In the rows, 128 means zero.
Known rows, with every step that occurs:
M, E, A, H, Q: [138 168 141 119 107 164 203 130 124 121 145 156 163 100 110 118 153 144
 163  95  86 124 149 112 127  98 157 163 139 147 123 131 116 169 125 150]
Y, A, E: [107 159 134 114 119 132 173 147 132 132 167 157  98 137 126 118 144 152
 140 109 144 123 144 129  92 116 145 145 159 131 104 117 125 126  67 111]
D, E, A, H, Q: [155 158 146  99  84 179 202 110 136  83 125 140 150 143 140  85 137 133
 115  71  83 114 121 117 110 101 180 134 161 172 122 138 116 158 100 155]
D, E, A, H, Q, P, L: [171 137 132  84  92 200 220 119 131 108 151 166 155 140 133  91 146 130
 121  68  92 106 125 121  95  75 165 152 136 162 116 143 131 156  94 158]
W, L: [128 177 114 113 115 125 145 148 105 116 149 149 127  90  93 118 113 148
 151 102 115 190  89 107 125 112 177 171 119 134 177 115 124 142 114 124]
D, E: [131 161 126 108 119 167 177 113 120  74 113 120 134 139 125 109 132 143
 127 102 108 141 138 119 129 101 159 119 160 147 138 149 138 137 122 161]
W, L, P, Q, H, A: [141 218 120 127 126 178 171 163 131 141 172 113 136  78  92  97 125 164
 140 101  81 202  85 107 114 102 192 161 129 132 167  98 155 157 138 102]
E, A, H, Q, P, L, W, F: [174 153 136  91  95 207 191 136 131 153 158 153 162 154 134 109 135 129
 133  63  72 116 114 126 100  85 180 178 115 138 122 100  98 158  80 119]
P, Q, H: [131 186 125 131 119 162 183 172 125 147 142  97 184 105 106 123 146 159
 155  90  67 178 124 136  97  79 167 107 184 122 150 105 149 157 147 113]
E, A, H, Q, P, L: [173 147 140  93  91 178 197 146 127 152 170 181 166 124 130 105 148 124
 135  75 100 107  92 119  91  81 159 157 126 152 118 111 108 171  80 124]
Q, P, L, J, D, E: [136 134 119 108 128 184 217 154 117 138 152 196 138 126 107 161 137 167
 131 123 119 151 116 130 102  71 139 160  91 118 147 140 156 124  99 131]
L, J, D, E, A, H, Q, P: [127 156 163 135  95 168 237 138 142 110 120 188 143 144 133 154 131 184
 105 118  88 150  90 133 109 103 185 149  98 138 144 118 135 135  96 114]
F, W, L, J, D, E: [ 92 165 141 113 134 154 182 144 134  86 126 180  91 133  85 125 130 140
 121 114  92 211 119 136 114 128 206 163  96 133 210 106 133 117 115 149]
Q, H, A, E: [150 215 161 136 136 112 176 177 146 150 123 140  92  97 114  84 159 115
  91 108 106 137 120 134  51  98 158 115 193 118 121 123 189 170 119 103]
P, L, J, D, E: [116 158 127 103 115 144 199 145 136 123 106 169 104 104  94 148 141 156
 133 115 109 179 102 138 140  96 161 183  81 127 176 121 159 129  84 117]
A, H, Q, P, L, J, D, E: [171 143 160 121 106 193 215 122 119 135 144 172 158 143 134 135 145 151
 116  88  69 167  87 167 135  81 185 162  97 117 101 113 154 147 103 135]
H, Q: [133 151 140 113 129 168 181 128 122 130 113 117 157 123 138 125 135 145
 157  94  71 149 100 139 129  83 149 127 120 101 116  90 127 159 127 121]
W, F: [118 182 113 132 134 147 141 135 120 110  98 135 161 139 122 127 127 158
 132 108  80 166 108 133 124 100 192 156 144 101 134 115 124 106 107 139]
Q, P, L, X: [132 137 134  82 123 186 204 171  84 158 186 176 135 112 137 145 142 143
 150 130 114 133 122 118 101  76 135 152 112 110 131 128 115 145 125 134]
L, J, D, E, A: [ 96 170 150 132  99 135 213 145 149  94  96 171 114 127 117 153 126 185
 107 130 107 159  98 112 113 123 176 147 110 149 183 129 133 123  90 109]
E, A: [124 169 125 103 103 136 169 158 135 119 140 154 139 115 117 116 130 143
 132 105 129 104 105  83  93 114 146 133 154 166 167 126  96 157  90 118]
F, W, L, P, Q, H: [121 185 128 117 165 204 161 168 129 120 183 136 125 129  81 105 144 135
 142 104  79 204 120 126 108 115 195 132 139 129 186  86 133 141 148 141]
L, J, D, E, A, H, Q: [120 165 168 135  89 148 222 134 150 100  97 169 130 135 129 144 131 176
 105 112  83 161  85 136 127 115 197 155  99 141 154 113 135 137  93 111]
J, L: [138 195 138 140 138 148 170 161 112 115 129 113 144 126 135 139 135 105
 150 117 118 135  83 126 146 112 131 203 143 114 138 152 129 145  98 106]
E, A, H, Q: [158 164 156 106  87 154 181 139 132 133 146 153 160 126 135  97 139 129
 128  76  96 111  89 114 109 108 175 143 148 156 123 103  95 171  87 122]
D, J: [131 153 127 127 113 126 137 124 137 132  98 141 157 118 118 129 129 170
 149 110 136 186  97 149 147 122 158  99 140 129 146 123 107 131 125 126]
Y, T: [145 182 116 142 117 153 197 126 108 153 134 122 165 130  97 146 146 131
 167 100 145 141 129 106 138  97 125 127 127 137 143 131  98 133 134 132]
M, B: [124 171 129 144 131 158 128 146 120 100 155 126 128 109 127 149 135 149
 174 112 119 150 139 104 141 122 157 133 219 120 136 136 131 157 134 124]
D, J, L, P, Q, H: [152 191 129 157 140 181 168 159 143 141 126 101 171 125 132 135 144 163
 161 121 115 194  77 157 158 116 154 142 147 116 137 131 137 140 138  98]
A, H, Q, P, L, J: [176 143 156 118 102 186 197 128  99 153 154 177 172 123 132 124 144 144
 145  81  74 149  90 168 136  75 177 158 108 106 102 110 126 148  94 127]
W, L, P, Q: [124 194 106 120 128 185 157 146 118 117 184 109 152  97  90 117 113 179
 160 113  98 208  86 105 156 115 191 164 101 134 171 100 136 140 138 109]
E, A, H, Q, P, L, J, D: [154 150 157 106  88 167 216 156 140 158 159 198 154 124 126 132 142 147
 120  94  97 127  74 121  95  92 172 170 100 145 139 102 118 164  75 107]

Rows:
[141 205 130 133 142 190 158 149 114 117 110  79 135 169 143 143 120 105
 156 107  85 149 113 134 157 117 154 226 121  93 141 133 110 125 100  94]	J, L, W, F
[127 213 159 132 113 104 170 141 142 135 121 137  84  97 120  79 141 119
  96 114 122 123 123 133  94 118 161 150 134 130 113 133 179 154  98 100]	H, A, E
[114 162 130 111 120 131 184 155 132 145 112 176 108  93  90 159 138 154
 140 120 113 184  88 137 136 104 153 187  75 115 179 111 144 134  83 101]	P, L, J, D
[160 134 118  95 141 232 199 131 113 164 141 126 163 150 138 139 132 148
 164  84  52 145 128 152 111  49 148 167  75  80 109  87 133 140 120 125]	H, Q, P, L, W, F
[132 214 147 138 110 138 197 171 146 158 135 102 152  91 113  88 150 143
 125  92  70 162 129 147  72  89 178 123 171 124 132 108 188 161 135  95]	P, Q, H, A, E
[157 143 102  92 138 215 172 148 104 161 165 147 145 152 118 148 129 142
 153 101  98 142 139 131 107  68 140 168 101 102 135 127 126 126 108 129]	Q, P, L, W, F
[153 134 106 100 138 181 182 157  99 160 179 181 152 119 109 141 138 144
 153 109 129 129 117 122 100  63 120 148 119 116 131 139 138 144 109 137]	Q, P, L
[139 221 136 141 151 196 183 165 148 142 172  88 136 116 116  98 146 164
 119 122  89 159 117 130 116 106 176 115 156 124 119 104 185 159 147  93]	L, P, Q, H, A, E
[139 227 127 131 132 168 171 168 137 138 178 118 116  86  91  86 132 165
 130 112  94 200  93 119 112 112 201 162 122 130 149  98 184 153 137  97]	W, L, P, Q, H, A, E
[151 149 146 103 114 183 221 142 159 124 152 164 138 152 123 143 143 142
  88 101  99 147  91 119 104  92 163 156 102 151 123 118 162 168 105 134]	J, D, E, A, H, Q, P, L
[135 206 135 134 109 148 194 165 143 161 133  97 170  81 109 102 143 144
 139  81  59 165 120 129  75  78 169 122 180 128 147 112 159 165 138 102]	P, Q, H, A
[137 184 127 147 130 179 164 138 143 134 124  98 178 131 136 135 134 170
 165 123 122 190  76 155 182 125 153 159 118 121 136 129 128 128 129  98]	D, J, L, P, Q
[160 123 124  98 138 202 207 143 111 162 155 152 168 119 131 137 145 144
 165  91  80 133 105 144 105  43 125 149  89  94 110 100 143 156 122 128]	H, Q, P, L
[165 146 144  98  91 202 214 116 130  93 148 155 162 153 145  96 140 141
 114  79  90 105 124 115  92  85 170 127 155 168 113 142 121 152 105 157]	D, E, A, H, Q, P
[131 160 140  99  90 143 205 145 145 127 118 187 107 106  96 135 145 142
 117 103 110 162  94 130 129 107 173 193  93 149 170 127 143 142  65 118]	P, L, J, D, E, A, H
[163 126 123  90 137 228 201 137 110 166 158 127 155 143 135 139 135 139
 171  85  77 135 127 142 112  54 124 148  81  93 116  91 133 159 127 119]	H, Q, P, L, W
[145 126 134  96 117 205 249 146 139 142 139 179 149 131 133 149 139 166
 138  99  78 136 101 131  86  54 142 164  66 119 133 106 150 151 104 125]	H, Q, P, L, J, D, E, A
[128 183 121 114 132 194 133 125 118 119 111  84 131 174 128 135 108 144
 147  96  74 161 148 131 145 116 178 151 125  99 148 102  97 121 119 111]	L, W, F
[142 127 136 113 135 193 226 154 125 162 140 170 155 122 127 165 141 167
 149 108  76 159  87 148 109  58 139 160  61  88 128  90 157 143 114 110]	H, Q, P, L, J, D
[ 94 177 153 150 121 120 182 157 132 119 102 165 117 119 111 173 123 182
 122 144 112 181  80 126 138 128 172 148 100 116 178 109 135 125  99  93]	L, J, D
[185 143 149 112 112 190 183 129 103 157 167 160 174 132 132 117 145 129
 137  78  84 145  92 162 131  76 167 151 125 112  86 108 133 162 108 138]	A, H, Q, P, L
[141 131 116 108 124 176 198 160  98 157 162 198 148 108 110 151 136 164
 161 114 120 135 115 131 101  63 130 161 102 114 151 136 132 125  93 126]	Q, P, L, J
[166 153 151 109  91 173 194 145 128 143 166 172 172 134 139 107 138 139
 123  82  97 100  95 111  90  95 166 135 146 153 113 113  97 168  93 127]	E, A, H, Q, P
[163 139 141  91  80 198 231 122 131 104 137 181 151 130 134  99 144 150
 126  73  86 113 123 130  96  75 174 157 126 164 130 145 128 142  80 152]	D, E, A, H, Q, P, L, J
[167 150 163 124 110 179 203 136 115 157 152 181 166 134 129 143 145 150
 125  97  77 166  74 168 138  86 181 162  95 107 103  99 144 151  97 115]	A, H, Q, P, L, J, D
[144 178 135 132 120 159 146 132 133 134  99  98 141 147 140 142 125 136
 167 112 127 177 103 159 168 133 139 160 120 115 148 135  98 135 118  98]	D, J, L, W
[150 132 135 117 136 200 203 142 109 146 150 144 178 138 143 139 136 159
 154  98  79 129 105 136 101  59 135 119 110  97 105 100 134 151 133 129]	H, Q, P
[141 163 104  86 127 190 147 130 120 146 118 110 119 138 103 125 129 122
 163  85  84 163 142 137 143  95 156 188  97 100 155 103 122 128  96 115]	P, L, W, F
[137 151 146  98  91 159 218 136 145 133 113 182 117 108 108 132 146 145
 125  90  87 164  87 145 126  91 175 195  77 137 159 109 148 150  71 115]	P, L, J, D, E, A, H, Q
[176 150 144  82  90 200 194 140 126 158 174 154 152 143 133 109 132 119
 140  72  93 104 113 120 103  89 158 155 120 152 126 104  97 173  85 113]	E, A, H, Q, P, L, W
[164 165 163 126 106 162 164 115 107 130 133 133 169 133 139 105 141 126
 130  81  76 155  88 154 151 102 186 135 147 117  94  98 121 162 109 132]	A, H, Q
[120 155 121 101 111 141 176 146 112 138 113 170 120  77  95 132 140 150
 167 107 110 161 104 137 131  87 148 181  97 117 173 125 129 129  75 113]	P, L, J
[133 177 135 124 109 147 189 137 118 114 151 161 153  97  99 118 149 145
 156 104 110 124 156 102 128 114 156 158 158 162 137 148 111 164 121 152]	M, E, A, H
[154 139 133 108 104 182 223 156 125 139 168 213 139 129 113 146 141 156
 118 109 118 134 106 126  93  78 157 169 101 147 144 148 140 139  80 130]	Q, P, L, J, D, E, A, H
